Every row comes from one small tree of marks. The marks that hang from a mark follow it in brackets, in alphabetical order. Every link used is in the known rows. Which tree was each row made from?
Known rows:
maki{rutumin{kamed tobok tuzis}}: [-31  10 -12   6  42  24   7 -10  -9   5   6  -9  -9  -5   4  -7  10   0
   1  -6   0  24   5   7   3   0 -74 -26 -36   5  18   3 -34]
tobok{doreli rutumin{tuzis vatanak}}: [  1  -7  13  13  12  18   0  11 -20  -9   4   6   6   5 -15   5   9 -17
   1 -21 -16   2  19  -7  21   9  -3 -38   1   6 -10  13 -18]
bapak{dugez{maza}}: [ 20 -21   6 -13   3  -8  17 -11 -17 -39  32  -8   6 -17 -23  -8  17   0
  22  27 -15  -1 -23  16  41  -2 -16  12  -3  34 -44  -6  -3]
tobok{doreli}: [  0  -1  18  -5  -7  12  12  27  -3 -14  24 -22  23   9  -8  12  -2   6
  12   4 -19   9  -7   5  30  -5  -1 -18 -11   7 -29  12 -26]
rutumin{kamed tobok{doreli} tuzis{seto} vatanak}: [-39  27 -16  16  29  -5 -16 -17  10   1   5  -9  11 -16  26  17  14  19
  -9 -11 -16  34  13   0  11   2 -29 -54  -5  35  41  23 -20]
maki{rutumin{kamed tobok{doreli}}}: [-35  -3  11   3  26  19  -4  11   1  -4  16  -3  -2   3   2   0  -5   1
 -10 -22  -1  24   5  12  15  -7 -43 -17 -32  -3  21   6 -24]
musi{tuzis}: [ 14  12  -9   0  -2  17  25 -21 -11  -4  16 -24  15 -11 -14  -2  21  10
  30  17 -20  19 -31   0  27   5 -20 -20 -19 -12 -21  28 -34]
rutumin{kamed tobok{doreli{maza{dugez kitol}}}}: [-16  21  12 -12  13   7  14  24  18  14  21 -28  14 -17  25  11  -5  11
 -19 -11  -3  30   1   8  21 -16  -2  -6 -24   4  35  16 -13]
doreli{maza{dugez}}: [ 20  -2  -5 -21  -5 -19  35  22   6   4  10 -17  22  -3 -17 -13   7   3
  10  34   1  27 -14  -8  39  -3   6  17 -13  14 -37   6  -8]
tobok{doreli{maza{kitol}} rutumin{vatanak}}: [  5 -24  26   8  -9   7  -9  32  -5   9   4   9  20   1 -14   9  -1 -17
 -20 -22   4  -3  13 -15  38 -19  29 -14  -3  -5  -3  28  -8]
vide{tobok}: [ 36   1  26   3   6   6  31  27 -29  -3   7   4  35  -3  -8  -8  14  14
  27  46  -5  34  -9  12  32 -11 -33 -15 -33   5  -9   7 -43]
musi{seto toba tuzis}: [ 33  19  -1   1   1   8  27 -21  19 -19   4   8  13   4 -15  -5  15  21
  54  17 -24  26 -28   6  51  16   0  31 -26   8 -22  22 -29]
tobok{doreli{maza} rutumin{vatanak}}: [  1 -28  19   3  -3  -7   4  23   0  -3   1  24  21   4 -20  -9  -6 -20
 -23 -27  -2   7  14 -14  34 -12  25 -16  -5   2 -14  19   3]
tobok{doreli{maza{dugez kitol}} rutumin{vatanak}}: [ 12 -15  25   0  -7   1  -9  41  -5   8  10   4   8   1 -18  12   2 -17
  -8 -17   2   2  16 -15  42   0  42   0   8  -1  -1  22  -2]
budi{koba zopa}: [ 17   9  35  25  -5  -2  29   0 -30 -16  22  -9  42   1 -42  29   9  10
  -9  -1  -2  20 -28   2  26 -16 -10 -13 -31  20 -16   4 -57]
budi{zopa{tobok}}: [ 10  -4  43  21   6   5  22  -3  -5   5  12 -10  31   2 -32   4  15  12
  -7  32 -14  34 -11   8  24 -20 -35   6 -27  21 -18  11 -45]
maki{rutumin{kamed tobok}}: [-28  -9  11   5  28  18   0   0  -5  -3  10   0   0   1  -3  -7   3   4
  -8  -8   7  33   1  11  18 -12 -53 -11 -40  -5  18   7 -29]
runopi{doreli}: [ -5   2   9 -18 -14  16   9  18 -14 -17  14 -39  40 -10 -24   2   8  10
  26   1 -16   4  -9  25  34   2 -11  -5  -9  10  -6  25 -41]
musi{seto tuzis}: [ 21  -3  -5  -5  -5  11  21 -34   5 -18   0 -10  21  -1 -11   4  32  14
  58  22 -17  10 -35   5  43  19 -11  15 -10 -13 -24  38 -31]
zopa{tobok{rutumin{kamed tuzis vatanak}}}: [  0  -5  31  27  38  18  10 -10  -4  10 -23   6   6 -12 -14 -28   5  -3
 -12   4 -18  29  16   5  18  -5 -51 -10 -23  10  -3  -5 -11]
rurefir{seto}: [-15 -16  23   4  -6   7   5   9  -9  -5 -19 -24  13  26  -7   6  24  12
  20  24 -17  -8 -13 -10  33 -22  -8   7 -22 -22 -48   9 -27]
kamed{rutumin}: [ 37 -30   3  16   7   2  18  36 -22 -20  -7 -12  17  -1 -39  -6  10   5
   9  12   6  19 -13  -4  28  -7  -9   5 -34  -1 -10  21 -23]
toba{musi vuna}: [ 37 -54  24 -10 -17  13  11   2  -6 -22  18 -23   9  25  -5  10  21   3
  35  34  25  13  -5 -18  20 -40  -2  10 -59   2  -9  19 -32]
budi{koba zopa{tobok{doreli rutumin}}}: [ 16  15  54  33   5  16  25  10 -14  -5   5  12  26  -2 -42  14  -2   3
 -31 -20  -9  12  -8   6   9  -8 -10   4 -21  31 -14  -1 -39]
runopi{doreli{maza}}: [ -5   1  -7 -29 -14   0  20  18   2  -4   7 -32  49 -17 -21 -12   2   2
  10   0  -8   1 -11  14  31  -4  -4   4 -11  16 -10  29 -24]
tobok{doreli rutumin{kamed tuzis{seto}}}: [  0  -4  13  -5  21  34  -7  25   3  -7  -5   2  -1   4  14   3   3  12
 -22 -32 -22 -12  15  -8  -9   6 -15 -27 -12 -17  -5  -2  -9]
dugez{maza}: [ 13 -14   1 -13   2  -5  11  -7 -11 -22  39  -9  36   7 -14  -3   1   6
  17   6  -7  -2 -18  10  41 -10  -7  -2 -33   6 -42  -5 -11]
zopa{tobok{doreli}}: [  3   9  30   7   5  16  17  18  13  -1   4 -18  18   1 -11  -8  -4   9
   5  24 -25  20  -2  14  22  -5 -27   6 -12  30 -32   6 -20]
zopa{tobok}: [ 11   1  30  14   7  14  22   4   5   1  -6 -14  19  -1 -19 -16   6  12
   8  41 -15  32  -8  14  29 -14 -40  12 -19  27 -36   7 -25]
runopi{doreli{maza{dugez kitol}}}: [  6  14  -1 -33 -19   7   7  37  -3   9  18 -52  36 -19 -19   8   8   6
  24  10  -4  -1 -10  12  41   4  14  19   0  13   2  31 -32]
rutumin{tobok{doreli} tuzis{seto} vatanak}: [-23  28 -25  18   5  -7 -13 -14   3  -4   8  -6  10  -6   9  27  29  13
   9  15  -8  27  10  -3  20   8 -14 -44  15  64  13  45 -31]
tobok{rutumin{kamed tuzis{seto} vatanak}}: [ -1 -22  15  18  26  11 -15  -7 -14  -5 -18  14   5  -2  -5  -4  17   8
 -14 -14 -10  14  14 -11  16  -2 -24 -32 -16 -10   6   5 -13]
musi{seto toba{vuna} tuzis}: [ 50   5   4   4  -2   4  29 -23  20 -29  14  -2   6   9  -3  -1  26  25
  66  30  -7  23 -32   9  46  -2  13  50 -44   1  -7  28 -23]
maki{rutumin{tobok}}: [-14  -9   4   7   9  16   2   4 -12  -7  11   2  -1  10 -18   0  14  -2
   7  11  15  29  -1  11  25  -7 -42  -1 -22  16  -2  22 -38]

Write each row's tree:
[-14 -10   4   2  31   1  10  10   5   9  -4  11  14 -11   2 -16 -11 -19
 -29 -43 -16   4  21 -17  12  -2  -5 -38 -18 -11   6  -2   7]
tobok{doreli{maza} rutumin{kamed tuzis vatanak}}
[-21   6  -1  19  40  -6   8 -25 -16   2   2 -25  21 -14  -2  -5   8   2
  12   1 -27  31   3  -1  30  -5 -48 -55 -30  -1  14  -7 -24]
rutumin{kamed tuzis vatanak}
[  7  11  24   3  -1  14  17  25  24  20   1 -24  24  -6  -6  -6  -6   6
  -7  27 -14   9  -4   5  24 -17 -18  14 -13  30 -27  17 -16]
zopa{tobok{doreli{maza{kitol}}}}
[ 12 -21   7  19   7  11 -13  -3 -21  -8 -16  17   7   6 -19   2  31   3
   0   7  -1  11  11 -14  24   3 -11 -24   1  12 -17  21 -23]
tobok{rutumin{tuzis{seto} vatanak}}
[ 45  14  -8   9  -9   5   9  -7  17 -18  20  -6  -4   4  -3   3  24  40
  30  31  -3  24 -30  -4  23 -14  12  25 -38  12  -8  28 -24]
musi{toba{vuna} tuzis{seto}}
[ 44 -46   6 -13 -18  15  14 -33  11 -25   9 -17   5  18   0  13  36   6
  67  31  18   5 -21 -19  26 -13   1  28 -50 -11  -1  40 -30]
toba{musi{seto tuzis} vuna}
[ 17  27  41  32  15  21  30   3 -16   0   3   5  21  -6 -37  13   2   0
 -27 -17 -14   7  -5   5  -1   0 -25  -5 -19  38 -14  -5 -42]
budi{koba zopa{tobok{doreli rutumin{tuzis}}}}
[ 14 -10 -14  17   8 -28  12  33  -7 -11   1   1  12 -15 -34  -2   7  -9
  -1  -4  14  43   4  -7  38   3  23   3 -11  38  27  42  -3]
kamed{rutumin{tobok{doreli{maza{dugez}}} vatanak}}
[ 24  13 -28  12  13  16  21  35  -7   6  -3 -24   8 -19  -8   5  13  -4
  -3   2  11   5  -1  -7   3  -2 -11  -6 -24  29  22  42 -25]
kamed{rutumin{tobok{doreli{maza{kitol}}} tuzis}}
[ 42  -1  25 -13   6   7  30  56 -14   5   3  26  20  -2  -6 -18   2  -5
   3  14  -2  17   9  -2  20   6   4   0 -17   1  -5   2 -12]
vide{tobok{doreli{maza{dugez}} rutumin}}
[ 12   0  13  -3   9  38  13  25 -15 -10   4   0   1   8  -5   2   7  -9
  -2 -18 -17 -10  12  -5   3   9  -9 -24  -7  -3 -24   7 -20]
tobok{doreli rutumin{tuzis}}
[-24  12  19  -1  17  14  15   8  10  -7  19 -16  17  -8  21   7  -7  14
 -18 -18 -12  36   1  17  15 -20 -20 -24 -31   1  28  12 -21]
rutumin{kamed tobok{doreli}}
[ -8  12  -2  -9  -8   1  25  13  13  -1  17  -6  26  -5   6   4   4   2
 -15   7   5  28  -5   5  21 -19  -1  -7 -13  34  -4  33 -18]
rutumin{tobok{doreli{maza}}}
[-24  18 -18   4  21  27   5   3  -9   0  14  -9  -9   5  -3   5  13  -7
  14   0  -1  10   6   6   5  11 -52 -23 -13  30  -2  18 -37]
maki{rutumin{tobok{doreli} tuzis}}
[-31  19 -16  21  31  -9 -11 -33   1   3  -4  -7  12 -19  18  10  24  21
  -5   6  -8  44   7   0  17  -5 -41 -47 -14  33  39  25 -26]
rutumin{kamed tobok tuzis{seto} vatanak}
[  7   5 -24  30  21  -5  10  14 -19 -12  -3  -9   7 -15 -23   5  17 -10
   9  -6   3  29   8  -3  20   8 -14 -27 -15  40  31  40 -23]
kamed{rutumin{tobok{doreli} tuzis vatanak}}
[ 28  29 -15   3  -6   8   5  -5  16  -8  12   3   4  -2 -14  -1  14  36
  20  20 -21  28 -26  -6  28   4   0   6 -20  20 -23  20 -29]
musi{toba tuzis{seto}}
[ 20 -19  -9 -16 -19  21  -4 -20   7  -4   2  -8   7   8 -14  10  22  15
  27  17  -1  11 -14 -33  12   0 -14 -17 -24   8 -23  31 -36]
toba{musi{tuzis{seto}}}
[-40  30  -8  18  38  -2   8 -22  -3   2  14 -19  14 -21  20   9   5  -2
  -2 -19 -20  40  14   6  18  -3 -38 -61 -18  26  45  14 -22]
rutumin{kamed tobok{doreli} tuzis vatanak}
[-32  22 -10  22  41  -4  12 -36 -12   4   5 -16  16 -24  13   1  15   1
   1  -2 -11  52   8   7  23  -9 -50 -54 -27  22  43  13 -29]
rutumin{kamed tobok tuzis vatanak}
[ 26   8  14 -10   4  -2  35  40  -6   6  10   8  40  -5   0 -12  -3   4
  10  30  -8  17  -6   3  23  -8 -15 -16 -28  15 -10   8 -24]
vide{tobok{doreli{maza}}}
[-24  31 -15  -3  25  20   0  -2  18   0   6 -19   5 -11  37  14  12  28
 -15  -6 -17  18   4   4 -11   1 -38 -36 -16  24  23  18 -25]
rutumin{kamed tobok{doreli} tuzis{seto}}
[ -2 -18  19  18  34  14   5  -8 -25  -3 -10   6   7  -6 -10 -13   9  -8
  -8 -19 -15  20  15  -5  21  -4 -30 -37 -25 -20   8  -2 -16]
tobok{rutumin{kamed tuzis vatanak}}
[ 30   0  -8   6   0   2  14  53  -4  -1   5 -18   6 -12 -19  10  10   1
  -3   4  18  21  -4  -4  22  -3  19  20 -18  24  23  42 -16]
kamed{rutumin{tobok{doreli{maza{dugez kitol}}}}}
[  8   2  59  45  21   1  19 -10 -20  -2  -4  17  31 -11 -45   5  -1   2
 -35 -22  -6  31  -5   6  20 -18 -25  -4 -33  19   6  -8 -36]
budi{koba zopa{tobok{rutumin{kamed vatanak}}}}
[-13 -30  28   1  17  -7   1  20   7   1  -1  20  22  -3  -6 -16 -17 -16
 -38 -47  -8  10  16 -14  27 -17  12 -22 -21 -21   8   3  12]
tobok{doreli{maza} rutumin{kamed vatanak}}
[ 18 -15  17 -21  -4   9  19  45   5  -4   7   9   6   5 -14  -9  -4 -11
 -15 -15  -5   3   9 -12  21   6  31  10  -2  -3 -29   7   5]
tobok{doreli{maza{dugez}} rutumin}
[  8 -17  -3  29   8 -12   3  24 -17 -20   0   2  15  -9 -32   5  10  -6
   1  -8  10  39   3   1  37  -5   6 -12 -17  31  30  46 -18]
kamed{rutumin{tobok{doreli} vatanak}}
[-15  24 -18  25  16  -5  15 -33 -21  -2   8 -12  16 -14  -5   8  30  -4
  18  24  -3  45   5   5  32  -1 -35 -43  -6  50  16  34 -40]
rutumin{tobok tuzis vatanak}
[-24  31 -16  18  14  -1  10 -18 -11  -2  17 -15  14 -11   4  18  20  -7
  15   5 -12  34  10   6  26   3 -22 -50   2  53  17  35 -34]
rutumin{tobok{doreli} tuzis vatanak}
[ 45 -64  27 -13 -19   7   9  -7   9 -32   6 -13  13  33  -1  16  30   6
  56  39  26   7  -8 -14  34 -27   4  35 -53  -1 -10  26 -29]
toba{musi{seto} vuna}
[ 30  -1  31 -15  23   7  29  53  -9   9   1  24  19  -9   5 -23 -10   1
 -10  -3  -8  21  12   0  15   2  -5  -7 -31 -17  12 -10  -6]
vide{tobok{doreli{maza{dugez}} rutumin{kamed}}}
[ 23   4 -40   7  10   0  13  30   8  -5 -13  -5   7 -12  -8   0  18  11
 -12   5  11  10  -3 -13  -5   7  -8  -1 -15  44   9  45 -14]
kamed{rutumin{tobok{doreli{maza}} tuzis{seto}}}
[-41  30 -21   8  36 -14  17 -22  11  13   8 -12  20 -28  22  -4  -2  -6
 -16 -20 -14  37  13  -3  16  -8 -31 -53 -21  32  41  15 -11]
rutumin{kamed tobok{doreli{maza}} tuzis vatanak}
[-35   7  14  14  15 -14  -3  -1  12  14  16 -12  29 -19  16  13  -7   1
 -24 -22  -1  40   8   3  38 -31  -2 -33 -23  11  53  27 -13]
rutumin{kamed tobok{doreli{maza{kitol}}} vatanak}
[ 30  -5  26  -2   9 -10  20  45 -19   8   2  33  23  -6 -14 -16   2 -10
   5   9  -1  26  15  -4  35   5  12 -12 -10   8   6   7 -10]
vide{tobok{doreli{maza{dugez}} rutumin{vatanak}}}
[ 19 -19  27  -7 -12  27   5  44   2   8   6   1  15   5  -6   7  -3 -10
 -25 -19   2 -16   6 -11  20 -18  23   2 -11 -13 -16  22 -11]
tobok{doreli{maza{kitol}} rutumin}
[ -1 -24  25 -14  14  15  16  32  13   0  -1  13  17  -1   3 -19 -20  -7
 -42 -42  -9  -2  10  -9  10 -15   5  -9 -28 -28  -7  -4   9]
tobok{doreli{maza} rutumin{kamed}}
[  2 -12  -9   1   4  -3  -7  16   6   3 -10  21  12   2  -7  -4   9  -8
 -21 -18  -6  -7  16 -25  12   5  11 -24   8  22 -17  22   0]
tobok{doreli{maza} rutumin{tuzis{seto} vatanak}}
[ 10 -14  20   3  32  35  17   6 -19  -4 -10  -1   3  -2  -1 -15   9   1
 -13 -14 -14   6   9  -1   2  -4 -38 -24 -34 -30  -6 -10 -18]
tobok{rutumin{kamed tuzis}}
